Known rows, with every way that one mark hangs from another:
{q630 {q201 q25 q267 q327 q774}}: [ 0.16  2.73 -0.23 -2.94  0.18 -1.09 -0.36 -0.18  0.30 -5.57 -0.51 -0.40
 -6.30  1.79  0.34  1.84  0.79  2.61  0.13 -1.97 -3.96]
{q774 {q201 q25 q736} q630}: [ 1.59  3.38  1.17 -1.77  1.46 -2.04 -0.25  0.94 -0.59  0.77  0.32 -0.08
 -4.55  3.39 -1.99  0.80  1.46  2.39 -1.04 -2.52 -2.76]
{q630 {q201 q25 q267 q327 q736}}: [ 0.32  5.36  0.42 -3.48  0.61 -0.11  0.24 -0.82 -3.03 -5.83 -0.25 -0.82
 -2.96  3.32 -0.24  2.45  2.06  3.98 -0.62 -3.62 -3.51]
{q327 q630}: [ 0.26 -1.17 -0.04 -0.41  0.16  0.25 -1.17  0.39  0.79  0.35 -0.61 -0.66
 -0.51  0.37  0.50 -0.15  0.96  0.05  1.33  0.12  1.08]
{q248 {q201 q25 q736 {q774 q630}}}: [ 0.59  4.27  0.13 -2.05  0.21 -1.36 -2.84  0.24  0.45 -2.23  0.27 -0.28
 -7.54  2.16 -3.36  0.81 -1.94  0.06  0.32 -3.19 -2.99]
{q327 {q630 {q201 q267 q774}}}: [ 0.15  0.05 -0.67 -2.13 -0.19 -0.20 -0.57  1.04  1.19 -2.96 -0.67 -0.26
 -5.62  0.74  0.74  1.65  0.47  0.90  1.39 -0.16 -0.02]
{q327 {q630 {q201 q25 q267 q774}}}: [ 0.55  1.01 -0.65 -2.95 -0.07 -0.34 -1.48  0.57  1.36 -4.06 -1.03 -0.72
 -5.78  1.31 -0.35  1.53  0.50  1.46  1.28 -1.17 -0.33]
{q248 {q201 q736} q774}: [-0.99  4.89 -0.91 -1.13 -0.32  0.10 -2.36  0.35 -1.82  0.67  0.68 -0.25
 -0.93  2.45 -0.17 -0.16 -0.40 -0.52 -0.04 -2.79 -0.86]
{q248 {q201 q267 q736}}: [-1.05  5.18  0.12 -0.82 -0.10  0.27  0.10  0.12 -2.23 -2.95  0.62 -0.05
 -2.32  1.70 -1.19  2.15  0.12 -0.14 -0.22 -3.00  0.51]
{q774 {q630 {q201 q267 q327}}}: [ 1.28  1.48  0.25 -1.56  1.08 -0.74  2.63  0.61 -1.58 -1.22  0.23  0.28
 -5.35  2.55  0.40  1.20  2.22  1.99 -0.34 -0.69 -3.87]
{q774 {q630 {q201 q327}}}: [ 1.49  0.19  0.32 -1.67  1.06 -0.74  1.13  0.37 -1.19 -0.15  0.07  0.06
 -4.75  2.28  0.48  0.24  1.27  1.79  0.07  0.05 -4.84]
{q248 {q774 q201}}: [-0.40  1.47 -0.62 -0.36  0.29 -1.26 -0.58  1.47  0.37  3.47  0.42  0.27
 -0.80  1.91  1.93 -0.83  1.61  0.40 -0.59 -0.56 -0.75]
{q25 {q201 q267 {q327 q630} q736}}: [ 1.20  4.10  0.62 -1.19  0.41 -0.24  1.85  0.14 -1.66 -4.06 -0.11 -0.58
 -1.51  1.98  2.59  2.21  5.31  5.27  0.28 -3.70 -0.96]
{q25 q267}: [ 0.10  0.97 -0.67  0.67  0.05  0.81 -0.36  0.01  0.51 -1.21 -0.67  0.78
 -2.01  0.15  0.20 -0.12  1.59  1.56 -0.59 -0.03  0.21]
{q248 {q774 {q201 q327}}}: [-0.52  1.86 -0.21 -0.50  0.71 -1.66 -0.55  1.03  0.01  2.79  0.39  0.03
 -1.18  2.62  3.15 -0.87  2.90  1.43 -0.42 -1.07 -2.87]
{q993 {q201 q736}}: [ 0.18  1.70  0.36 -0.44 -0.74  0.64 -0.26 -1.09 -1.07 -1.87  0.08 -0.05
 -0.32  0.86 -0.79 -0.03 -1.14  1.63  0.05 -2.49  1.04]
{q774 q201 q630}: [ 1.19  0.10  0.76 -0.16  1.27 -1.96  1.20  1.70  0.55  3.03  0.48  0.63
 -4.41  1.82 -0.03  0.13  1.48  0.62 -0.54  0.14 -2.02]
{q630 {q201 q25 q327 q736 q774}}: [ 0.41  3.72  0.24 -3.85  0.19 -0.95 -2.50 -0.74 -0.61 -5.34 -0.44 -0.83
 -5.58  2.47 -0.32  1.58 -0.24  3.59  0.22 -2.77 -5.37]
{q25 q201 q267}: [ 1.51  2.05 -0.78  0.53 -0.16  0.74  1.26  0.29  0.44 -2.52 -0.71  1.00
 -2.01 -0.21  1.77  0.51  3.81  4.44 -0.74 -0.89 -0.13]
{q327 {q630 {q201 q25 q736}}}: [ 0.96  2.24  0.02 -3.51  0.32  0.50 -2.47 -0.15 -1.28 -3.25 -0.95 -1.36
 -2.12  2.39 -0.82  1.17  0.69  2.52  1.01 -1.91 -0.92]
{q630 {q201 q774}}: [ 0.19  0.10 -0.63 -2.05 -0.45 -0.48 -1.02  0.45  0.99 -2.38 -0.23  0.21
 -5.01  0.13  0.28  0.97 -1.64  0.72  0.54  0.53 -2.32]
{q25 {q201 q267 {q774 q630}}}: [ 2.11  1.64 -0.30 -0.14 -0.02 -1.54  3.01  1.47  1.47 -1.67  0.36  1.03
 -6.33  0.14  0.53  1.40  2.09  2.88 -0.37 -1.55 -1.22]
{q993 {q201 q267}}: [-0.12  0.67 -0.14  0.38 -0.75  0.56  1.92 -0.63 -0.18 -1.99  0.00  0.38
 -1.04  0.22 -0.12  0.17  0.00  0.66 -0.06 -1.71  2.45]

Rows:
[ 0.83  4.70  0.38 -1.05 -0.10 -1.29  1.67  0.18 -0.31 -5.04  0.33  0.23
 -4.54  1.07  2.07  2.46  3.15  5.11 -0.36 -3.78 -2.68]	{q25 {q201 q267 q327 q736 q774}}
[ 0.37  1.57 -0.86 -0.67 -0.24 -0.39 -2.65 -0.20  2.87 -3.35 -1.05  0.37
 -5.76  0.10 -1.33 -0.05  0.03  1.97 -0.27 -1.22 -1.22]	{q201 {q25 q267} q774}
[ 0.27  2.77  0.58 -1.74 -0.55 -0.74 -2.30 -1.73  0.68 -4.54 -0.34 -0.64
 -4.41  1.65 -0.76 -0.06 -1.07  3.07  0.47 -4.16 -2.52]	{q993 {q201 q25 q327 q736 q774}}
[ 2.20  3.06  0.69 -1.13  0.43 -1.88  0.91  0.51  0.20 -2.20  0.43  0.30
 -6.05  1.53  1.22  1.08  2.38  4.83 -0.13 -2.90 -4.96]	{q25 {q201 q327 q736 {q774 q630}}}
[ 0.73  3.67  0.07 -3.43  0.15  0.27 -1.38 -0.60 -2.29 -3.90 -0.39 -0.77
 -1.79  2.26 -1.55  1.50 -0.29  2.73 -0.33 -2.27 -2.27]	{q630 {q201 q25 q736}}
[ 0.90  1.34  0.69  0.02  1.27 -1.90  2.87  1.96  0.12  1.85  0.65  0.88
 -5.09  2.19 -0.12  1.15  2.55  0.89 -0.98 -0.67 -0.91]	{q774 {q201 q267} q630}
[ 0.46  0.57  0.50 -1.58  0.81 -0.45 -2.11 -0.76  0.41 -1.88 -1.02 -1.52
 -1.22  1.85  0.57 -0.29  2.49  1.83  1.22 -1.75 -2.02]	{q201 q25 {q327 q630}}
[ 0.17  0.46  0.17 -1.06 -0.57 -0.85 -1.78 -1.55  2.02 -3.58 -0.59 -0.44
 -4.35  0.71 -0.11 -0.77 -0.96  1.93  0.84 -2.55 -2.15]	{q993 {q201 q25 q327 q774}}
[ 1.66  4.24  0.66 -1.21  1.47 -1.37 -0.62  0.98 -0.21 -0.11 -0.23  0.57
 -6.17  3.48 -1.80  0.68  2.76  3.72 -1.49 -2.56 -2.57]	{q774 {q201 {q25 q267} q736} q630}
[-0.45  3.56  0.09 -0.82 -0.37 -0.85  0.07  0.34  0.19 -3.34  0.45  0.34
 -4.50  0.72 -0.95  2.10 -0.46  1.25 -0.47 -2.67 -0.06]	{q201 q267 q736 q774}
[ 0.81  0.02 -0.18  0.30 -0.59 -0.83  1.71  0.27  1.90 -1.24  0.24  0.93
 -6.62  0.41 -1.14 -0.03 -1.12  0.51  0.15 -1.64  0.52]	{q993 {q201 q267 {q774 q630}}}
[ 0.09  3.03  0.49 -2.68  0.44  0.09 -0.40 -0.60 -2.69 -3.34 -0.01 -0.54
 -2.03  2.43  1.09  1.53  0.98  3.12 -0.06 -1.67 -4.12]	{q630 {q201 q327 q736}}
[ 0.60  1.31 -0.56 -0.16 -0.60  1.00 -1.03 -1.31  0.90 -3.04 -1.10  0.22
 -2.17  0.61 -1.15 -1.01  0.31  2.40 -0.24 -2.07  1.18]	{q993 {q201 {q25 q267}}}
[ 2.09  1.57 -0.51 -1.88  0.80  0.02 -0.10  0.34 -0.35 -1.50 -0.75  0.39
 -5.97  2.19 -1.74  0.10  1.27  2.58 -0.63 -0.51 -3.01]	{q774 {q630 {q201 {q25 q267}}}}
[-0.26  3.96  0.17 -2.73  0.05 -0.80  0.20  0.03 -1.16 -5.31  0.16 -0.04
 -6.15  2.18  0.89  2.67  0.72  3.16 -0.08 -2.46 -3.89]	{q630 {q201 q267 q327 q736 q774}}
[ 1.69  1.94  0.32 -2.17  0.71 -0.33  0.70  0.52 -2.12 -0.44  0.34  0.16
 -4.30  2.42 -1.34  0.97  0.00  1.84 -0.40 -0.89 -3.08]	{q774 {q630 {q201 q736}}}
[ 0.64  0.77 -0.14 -0.60 -0.03  0.86 -1.98 -1.51  1.12 -3.47 -1.60 -0.63
 -3.05  1.71  0.63 -1.15  2.43  3.49  1.02 -2.50 -0.26]	{q993 {q201 {q25 q267} {q327 q630}}}
[ 2.47  3.71 -0.43 -0.34  0.04 -0.67  0.52  0.92  1.07 -2.75 -0.23  1.36
 -7.65  0.90  0.06  1.05  2.58  5.40 -0.90 -2.39 -2.47]	{q25 {q201 q736 {q774 q630}} q267}
[ 0.16  0.98 -0.27 -0.41  0.03 -1.19 -1.31  1.00  1.70  0.09  0.43  0.47
 -7.32  0.64 -1.44  0.20 -1.93 -1.73  0.80 -0.48 -2.17]	{q248 {q201 {q774 q630}}}
[-0.42  0.42  0.09 -0.63  0.22 -1.16 -0.36  0.50  1.97 -2.72 -0.40 -0.42
 -5.46  0.89  1.75  1.08  2.05  1.24  1.28 -1.38 -1.24]	{q201 q267 {q327 q630} q774}
[ 0.44  2.54 -0.06 -0.27  1.36 -2.29  1.88  1.87 -0.37  3.48  0.82  0.58
 -4.38  3.71  2.08 -0.37  4.04  1.60 -1.03 -1.72 -3.11]	{q248 {q774 {q201 q267 q327} q630}}
[-0.23  3.33  0.85 -1.17  0.71 -0.16  0.25 -0.13 -1.74 -3.03 -0.11 -0.89
 -1.84  2.58  1.11  1.78  3.41  2.67  0.47 -3.18 -0.76]	{q201 q267 {q327 q630} q736}
[ 1.00  2.90 -0.46 -3.03  0.32  1.07 -2.69 -0.14 -0.86 -4.10 -1.42 -0.77
 -3.64  2.46 -0.71  1.06  1.86  3.65  0.58 -1.93 -0.79]	{q327 {q630 {q201 {q25 q267} q736}}}
[ 0.18  2.30 -0.19 -2.76 -0.37 -0.37 -1.47  0.20 -0.35 -3.48  0.02  0.03
 -4.93  1.09 -0.41  1.70 -1.74  1.83  0.20 -1.07 -2.72]	{q630 {q201 q736 q774}}
[-0.38  2.94  0.56 -1.41  0.28 -1.08 -1.00  0.17  0.43 -3.84 -0.12 -0.60
 -5.57  1.94  0.97  1.94  1.91  2.50  0.89 -3.14 -1.73]	{q201 q267 {q327 q630} q736 q774}
[-1.41  5.14  0.29 -1.19 -0.03 -1.01 -1.05  0.00 -0.56 -4.45  0.61 -0.10
 -6.23  1.89  0.02  2.26  0.16  0.73  0.33 -3.51 -2.62]	{q248 {q201 q267 q327 q736 q774}}
[ 1.06  2.24  0.33 -1.18  0.85 -2.22  0.50  0.18  1.51 -2.61 -0.02 -0.05
 -7.77  2.05 -1.10  0.75  1.53  1.88 -0.24 -2.63 -3.99]	{q201 q25 q267 q327 {q774 q630}}
[ 0.20  3.81  0.92 -1.86  0.77 -1.29 -1.32  0.25 -0.72 -1.22  0.02 -0.44
 -1.76  2.48 -0.90  1.19  1.20  2.42 -0.78 -2.64 -1.30]	{q774 {q201 q25 q736}}
[ 0.46  2.27 -0.69 -2.59  0.19 -0.35 -2.28 -0.45  1.11 -5.29 -1.19  0.00
 -7.28  1.62  0.57  0.72  1.12  3.69  0.08 -1.18 -4.87]	{q630 {q201 {q25 q267} q327 q774}}
[ 0.18  2.10 -0.37 -0.83  0.25 -0.89 -2.60 -0.68  2.37 -4.12 -1.10  0.04
 -6.36  0.98  0.12 -0.12  1.56  3.05 -0.09 -1.84 -3.78]	{q201 {q25 q267} q327 q774}
[-0.05  2.31  0.87 -1.51  1.28 -1.58 -0.07  0.67  0.50 -1.76 -0.57 -0.84
 -3.38  2.90  1.54  1.33  4.45  2.57  0.36 -2.32 -1.26]	{q774 {q201 q25 q267 {q327 q630}}}
